What can hang from each mark:
kodifuf: vidada
rotu: nogisu
vidada: kodifuf nogisu
rilibel: gatok
nogisu: degeda fovu rotu
fovu: nogisu
degeda: nogisu
gatok: febuk rilibel
dogi: febuk
febuk: dogi gatok nogisu
kilur: nogisu

Each row was made from one small tree. Brackets hold a mark, then the marks that hang from it, in alphabetical order. Every link used is in the known rows. Write each row's tree.
In the rows, zero is written as 128.
Known rows:
(rilibel (gatok febuk)): [101 123 126 143 132 137 116 127 123 131 112 101 130 104 116 128 133 134
 113 142 165 110 131 135 159 127 145 140 132 143 119 121 146 128 129 142
 128 114 145 106 135 211 156 130 130 139 114 161 110 136 131 138 148 121
 119 158 125 112 125  61 122]
(febuk gatok nogisu): [109 129 125 147 130 183 113 138 133 151 126 140 129 123 108 117 140 140
 123  51 166 112 146 148 134 146 129 136 128 140 125 159 122 120 125 115
 131 126 135 103 112  94 141 149 137 135 129 154 106 131 113 125 141 114
 108 146 118 110 127  29 112]
(kodifuf (vidada (nogisu degeda rotu))): [107 129 114 147 131  34 129 142 113 124 145 146 128 118 112 114 112 158
 106 128 145 107 127 138  95 139 133 196 135 118 106 148 171 114 126  75
 133  76 142 124 155 130 155 154 163 131 165 132  60 126 136 131 152 139
 139 145 117 122 117 187 173]
(degeda (nogisu rotu)): [ 99 124 115 132 135 135 127 140 121 146 109 132 112 115 122  91 132 146
 106 108 153 117 127 141  83 137 121 183 129 139 125 151 107 113 118 115
 131 132 133 123 106 125 166 138 130 141 127 142 139 129 122 124 155 147
 138 149 120 101 125 198 161]
(kodifuf (vidada (nogisu fovu rotu))): [105 116 114 140 132 109 136 137 115 118 148 143 127 116 116 112 111 157
 139 130 140 108 115 145  95 121 145 174 121 131 108 127 147 114 138  82
 137  90 143 127 156 107 153 143 150 129 157 119  82 127 131 114 156 124
 143 140 113 108 120 197 194]
(gatok (febuk nogisu)): [103 128 126 140 134 166 120 130 117 153 113 107 165 113 117 133 137 143
 118  95 153 121 126 142 150 130 154 137 126 155 119 139 109 124 121 152
 131 117 138 107 105  97 141 132 135 139 110 156  96 134 113 137 144 122
 119 162 116 117 123 174 133]
(vidada kodifuf (nogisu degeda fovu rotu)): [ 87 117 121 160 135  22 144 141 130 118 165 138 123 120 125 100 106 162
 131 152 139 107 121 129  71 119 150 176 139 126 110 129 160 107 153  59
 131 106 130 133 165 149 164 122 142 134 116 115 100 140 128 120 149  93
 128 119 113  99 118 124 219]
(febuk gatok): [100 127 122 146 128 153 110 134 136 150 115 137 130 117 109 108 134 142
 122  80 164 110 136 143 146 146 127 142 127 136 123 157 154 117 128 114
 130 127 142 100 142 131 152 145 129 136 128 149 101 128 116 130 140 117
 113 149 115 108 125  28 124]
(rotu (nogisu degeda fovu)): [ 99 133 119 154 140  28 125 130 131 126 114 123 122 119 121  78 123 159
 125 133 134  97 145 127 117 116 139 122 143 131 117 114 175 117 128  74
 129 120 142 108 142  87 167 125 156 133 118 128 114 127 154 131 154  68
 126 141 144 106 121 141 134]
(degeda (nogisu fovu)): [100 117 115 149 135 144 123 133 131 147 109 127 115 116 118  99 128 145
 134 106 152 110 128 136 104 113 135 126 132 155 122 125 109 117 128 114
 132 125 133 120 105  94 163 122 121 141 112 132 172 133 121 118 154  90
 135 151 123  93 124 161 181]
(dogi (febuk nogisu)): [103 125 123 147 127 173 119 137 129 165 120  79  48 118 109 107 138 141
 119 118 151 107 139 144 138 128 131 135 125 155 118 142 110 128 124 126
 130 129 137 110 104 119 139 138 126 133 118 179  82 117 104 133 138 122
 118 155 113 105 124 164 126]
(febuk dogi (gatok rilibel) (nogisu degeda)): [101 148 122 171 130 129 119 147 125 140 120 156 141 124 103 128 139 142
 111  79 123 118 124 163 132 140  61 141 133 132 127 161 150 101 131 124
 131 110 159 110 114  96 112 142 158 133 124 132 156 136 106 115 146  97
 101 112 121 146 146   4  95]
(fovu nogisu): [100 119 115 138 130 164 118 135 132 160 115 134 106 112 115 121 137 139
 142 106 162 118 151 139 132 148 149 129 134 147 115 143  98 132 126 114
 128 126 140  99 148 146 172 149 136 139 118 148 112 119 118 126 138 121
 108 155 134  83 120 161 167]
(nogisu degeda fovu rotu): [ 96 132 119 165 127  71 135 134 129 111 129 126 141 119 126  96 127 154
 136 121 115 103 121 134 117 113 127 183 135 129 115 118 154 108 125  87
 132 122 132 128 134 111 158 109 161 139 122 115 105 129 130 122 141  96
 138 138 136  94 122 162 169]
(rotu (nogisu fovu)): [102 119 120 140 141 104 125 131 132 138 113 126 113 121 118  82 126 155
 127 138 146 102 145 135 121 117 145 119 131 141 122 117 155 124 131  88
 133 131 142 115 142  91 161 135 139 133 114 131 110 133 144 127 154  93
 127 149 133 106 122 159 132]
(kodifuf vidada): [109 121 115 145 128 152 107 136 119 154 127 135 125 115 103 106 122 147
 118 119 176 105 136 144 144 137 136 148 127 145 130 138 146 119 131  95
 133  89 148  99 136  98 156 160 134 134 154 154  89 131 132 136 143 136
 138 153 118 116 124 166 118]
(kilur (nogisu degeda fovu rotu)): [100 130 111 174 122  69 138 135 124 115 128 124 158 117 124  73 123 161
 125 122 119 102 123 136 122 114 133 177 137 147 120 120 101 106 124  98
 133 122 132 124 121  88 160 119 156 140 126 118  90 112 138 120 137  97
 125 126 131  80 119 161 179]
(rotu nogisu): [101 123 121 128 142  99 115 137 130 159 103 133 109 122 113  87 125 152
  99 133 169 102 148 136 119 138 143 129 131 142 125 140 157 131 119 102
 130 128 145 110 140 124 169 150 135 134 119 153  95 130 151 150 152 120
 122 151 135 112 124 178 104]
(dogi (febuk (gatok rilibel) nogisu)): [104 133 126 148 130 188 115 144 131 154 132 101  42 119 107 125 147 141
 117  68 143 115 114 169 155 134  94 135 127 147 125 162 123 118 127 150
 133 119 138 109 112 101 114 150 133 125 129 175  98 119  97 124 147 117
 109 155  93 133 148  48 110]
(rilibel gatok): [100 125 121 142 129 142 110 134 127 131 111 131  93 111 108 102 134 134
 115 141 179  99 144 136 131 132 133 144 128 145 121 124 147 130 127 116
 127 124 140 103 136 226 171 150 128 138 117 163 114 131 143 136 144 125
 117 148 131 106 126  59 120]
(febuk dogi (nogisu degeda rotu)): [ 98 144 118 159 130 108 132 146 121 137 122 137 157 120 106 101 135 151
 110 116 117 110 138 147 104 137  94 198 128 131 120 148 130  99 129  95
 130 121 155 125 106 106 133 127 164 140 121 120 137 136 118 121 139 126
 117 107 142 109 120 163 110]
(gatok (febuk dogi)): [101 129 117 150 129 148 122 128 124 167 102 101 172 111 109 130 135 145
 115 154 142 122 130 139 154 128 120 134 123 147 111 139 149 109 139 146
 130 112 170 113 134 142 142 121 133 141 105 125 143 134 111 130 144 116
 122 128 127 108 124 148 107]
(nogisu degeda): [100 131 119 161 128  83 113 133 130 151 115 132 131 115 117 104 131 148
 113 126 152 104 142 130 139 133 130 144 138 140 119 135 164 122 125  98
 127 116 136 107 134 150 160 137 144 139 120 146  97 128 134 138 137 101
 127 152 129 106 123 152 125]
(gatok febuk rilibel): [ 96 125 123 143 132 147 119 129 118 154 112 122 144 112 120 147 136 148
 109 133 143 125  95 156 172 128 126 131 130 149 126 135 147 124 122 166
 129 106 142 115 134 143 138 135 136 136 107 148  95 132 110 130 152 129
 126 167 107 135 149 186 131]
(febuk dogi gatok nogisu): [101 136 123 153 129 197 119 144 129 161 115 137 148 122  98 114 139 138
 123  62 152 113 154 152 127 144 100 141 122 141 125 164 126 106 134 118
 132 124 162 112 114  96 130 138 142 140 123 131 156 138 102 121 138 113
  98 111 126 114 124   5  88]
(nogisu fovu rotu): [ 96 123 120 146 129 144 134 134 129 129 123 130 130 117 118 102 130 152
 143 117 131 108 115 144 118 119 131 173 123 135 120 120 131 115 128 101
 133 128 132 128 135 120 160 117 147 136 121 117  97 128 125 125 143 118
 135 140 126  87 121 184 165]

Which tree is each row?
[ 99 121 115 138 135 133 136 138 125 129 121 126 123 115 122  90 128 150
 133 109 132 112 122 144  83 118 126 170 129 139 123 127 104 109 123 113
 134 122 130 127 105  89 169 118 135 141 121 117 154 135 121 114 156 118
 141 137 126  92 121 188 186] -> (degeda (nogisu fovu rotu))
[102 133 123 150 134 179 125 133 111 164 107 124 166 114 106 152 139 141
 112 126 132 130  97 164 153 129  96 132 123 152 127 140 118 108 133 170
 132 106 162 117 107 102 120 131 141 137 101 135 150 142  98 125 150 129
 111 130 119 145 148 162  98] -> (gatok (febuk dogi nogisu) rilibel)
[108 127 116 159 131  32 138 137 117 111 148 137 132 117 119 106 111 162
 136 134 130 103 118 139  94 116 134 184 132 120 103 125 172 110 135  66
 134  76 141 132 156  97 148 130 165 130 161 120  93 124 138 116 157 104
 139 138 116 113 117 172 204] -> (kodifuf (vidada (nogisu degeda fovu rotu)))
[101 132 121 155 130 175 115 142 128 158 107 154 133 118 103 123 138 141
 114 101 144 116 100 167 150 142  69 136 124 137 129 157 160 106 133 137
 132 115 164 113 143 144 131 149 140 133 120 129 148 135 110 115 149 121
 109 118 119 133 148  31  95] -> (febuk dogi (gatok rilibel))
[100 135 118 153 129 181 141 143 122 134 125 134 151 118 106 112 132 150
 147 108 115 112 123 154 102 116 105 176 118 143 116 125 108  98 136 105
 136 127 154 129 106  80 145 112 155 140 112 103 154 133 116 108 141 118
 123 106 139  92 120 164 138] -> (febuk dogi (nogisu fovu rotu))
[ 99 129 113 152 129  82 132 141 131 124 129 132 116 117 127 115 138 147
 131 103 135 116 141 138 115 147 133 184 142 123 115 144 117 119 120  99
 128 117 137 116 147 135 168 138 166 140 131 129 104 123 122 119 136 124
 113 145 143  84 116 167 183] -> (fovu (nogisu degeda rotu))
[ 99 132 129 142 132 157 142 134 116  89 136  96 144 109 114 124 137 138
 139 113 132 113 113 145 121 109 151 171 126 139 119 107 107 113 130 128
 133 113 133 122 105 133 137 105 148 137 119 137 124 138 125 118 148 112
 119 143 121 107 119  77 159] -> (rilibel (gatok (febuk (nogisu fovu rotu))))
[101 123 110 156 125 135 139 136 125 127 123 126 150 114 122  83 126 160
 131 132 129 106 118 145 122 119 138 170 129 158 122 120  75 110 122 110
 135 125 132 120 126  89 167 130 141 140 124 118  80 115 133 117 137 119
 123 127 131  75 123 182 182] -> (kilur (nogisu fovu rotu))
[103 148 122 168 130 110 129 152 130 124 129 141 162 123 108 105 137 149
 114  73 120 108 141 148 105 144  83 192 129 116 123 164 147  93 127  96
 132 121 160 125 113  82 133 124 170 137 138 123 145 131 110 115 137 121
 106 104 134 114 120  20 102] -> (febuk dogi gatok (nogisu degeda rotu))
[ 87 104 121 133 134  87 132 144 128 147 156 143 107 118 119 108 110 156
 112 159 158 111 123 142  76 140 157 178 126 137 115 147 138 120 147  82
 133 114 131 123 166 186 162 150 124 134 120 135  82 138 125 126 149 144
 124 129 100  97 121 154 190] -> (vidada kodifuf (nogisu rotu))
[102 135 125 148 130 172 123 134 118 139 113 108 151 110  98 129 140 131
 113 137 155 116 141 141 135 127 116 136 123 146 118 126 119 113 138 140
 128 118 166 104 109 176 133 123 137 141 108 145 157 137 117 123 146 118
 103 125 130 120 123  32  88] -> (rilibel (gatok (febuk dogi nogisu)))
[101 127 128 141 131 164 119 131 115 131 119 108 136 109 108 131 137 129
 115 114 169 113 143 138 138 127 152 137 129 147 123 125 117 128 125 148
 128 110 140  98 106 175 146 131 131 139 112 167 120 135 122 132 149 122
 107 155 127 115 125  61 114] -> (rilibel (gatok (febuk nogisu)))
[ 98 138 127 139 130 176 129 151 128 129 139  99  48 120 115 116 147 147
 116  70 125 119  97 175 139 135  83 178 121 134 129 163 119 114 120 146
 134 124 138 127 110  98 121 147 150 124 138 164  73 124  90 112 145 142
 109 147  88 129 148  72 122] -> (dogi (febuk (gatok rilibel) (nogisu rotu)))
[100 136 121 164 132 199 128 141 127 135 123 153 142 121 106 127 141 140
 144  68 126 118 108 170 134 124  76 125 122 140 131 137 125  98 144 135
 135 119 156 119 113  69 115 124 146 134 112 115 170 138 100  98 147  86
 102 113 121 134 146  12 119] -> (febuk dogi (gatok rilibel) (nogisu fovu))
[108 120 116 161 132  46 126 131 120 131 143 140 129 115 115 115 110 157
 136 141 143 104 124 131 114 117 143 135 136 135 105 122 170 116 142  69
 135  81 144 117 154 100 152 134 150 130 151 132  93 120 138 122 155  83
 140 143 124 119 119 145 183] -> (kodifuf (vidada (nogisu degeda fovu)))
[105 130 126 148 130 184 116 141 135 153 134  83  54 121 107 110 142 142
 122  57 153 112 145 149 141 135 118 136 124 148 117 163 118 118 124 128
 132 133 140 106 111 102 130 143 131 130 131 179  93 119  98 131 140 115
 106 149 104 108 125  32 111] -> (dogi (febuk gatok nogisu))
[103 139 126 167 129 112 118 141 138 143 135  83  63 122 113 104 140 141
 113  68 143 108 154 141 139 133 116 141 133 136 114 162 142 113 127 100
 130 118 140 108 109  91 130 130 146 129 133 174  87 115 104 130 135  92
 109 144 104 116 122   7 115] -> (dogi (febuk gatok (nogisu degeda)))
[103 144 124 167 133 108 125 135 117 157 110  99 185 112 106 130 138 144
 107 120 128 120 138 135 142 130 115 143 133 140 114 141 136 104 138 125
 129 108 164 113 104  96 129 114 159 141 109 132 154 136 111 127 142 102
 116 119 133 118 120 128 100] -> (gatok (febuk dogi (nogisu degeda)))
[ 99 141 127 162 131  90 143 131 112 100 139  97 187 114 123 123 132 154
 135  93 108 118 117 138 125 108 148 174 135 131 114 123 127 105 126 114
 133 111 132 130 105  59 142  91 168 138 119 122 111 135 113 111 145  95
 126 147 129 104 117 164 169] -> (gatok (febuk (nogisu degeda fovu rotu)))
[101 129 123 160 131 175 134 127 119 121 121  99 155 111 102 127 136 131
 139 146 138 117 147 141 131 108 122 127 124 146 115 107 118 107 146 136
 132 115 165 114 107 141 134 106 138 141 101 127 176 141 118 114 148  90
 108 118 135 108 121  37 118] -> (rilibel (gatok (febuk dogi (nogisu fovu))))
[102 127 122 148 127 158 113 139 134 154 125  98  40 117 112 119 142 142
 116 107 143 112 109 162 168 135  91 132 127 139 122 157 152 116 123 151
 131 119 146 112 140 143 127 148 130 124 127 163  87 123 100 124 146 117
 114 153  85 131 150  49 116] -> (dogi (febuk (gatok rilibel)))
[ 99 135 127 164 134 101 121 135 113 146 120 119 156 116 117 144 140 145
 108 101 124 126  95 156 155 131 122 137 140 142 130 135 134 118 126 150
 129 106 134 111 100  96 123 128 154 135 109 154 105 141 107 128 151 107
 121 163 115 152 145 166 130] -> (gatok (febuk (nogisu degeda)) rilibel)
[102 131 128 155 129 181 122 138 132 137 130 131 137 125 111 114 134 140
 153  42 145 114 140 150 131 127 136 128 126 145 125 137 112 113 139 108
 134 127 134 113 113  57 142 125 139 134 124 140 132 133 112 118 139  85
 113 145 129 102 123  19 141] -> (febuk gatok (nogisu fovu))
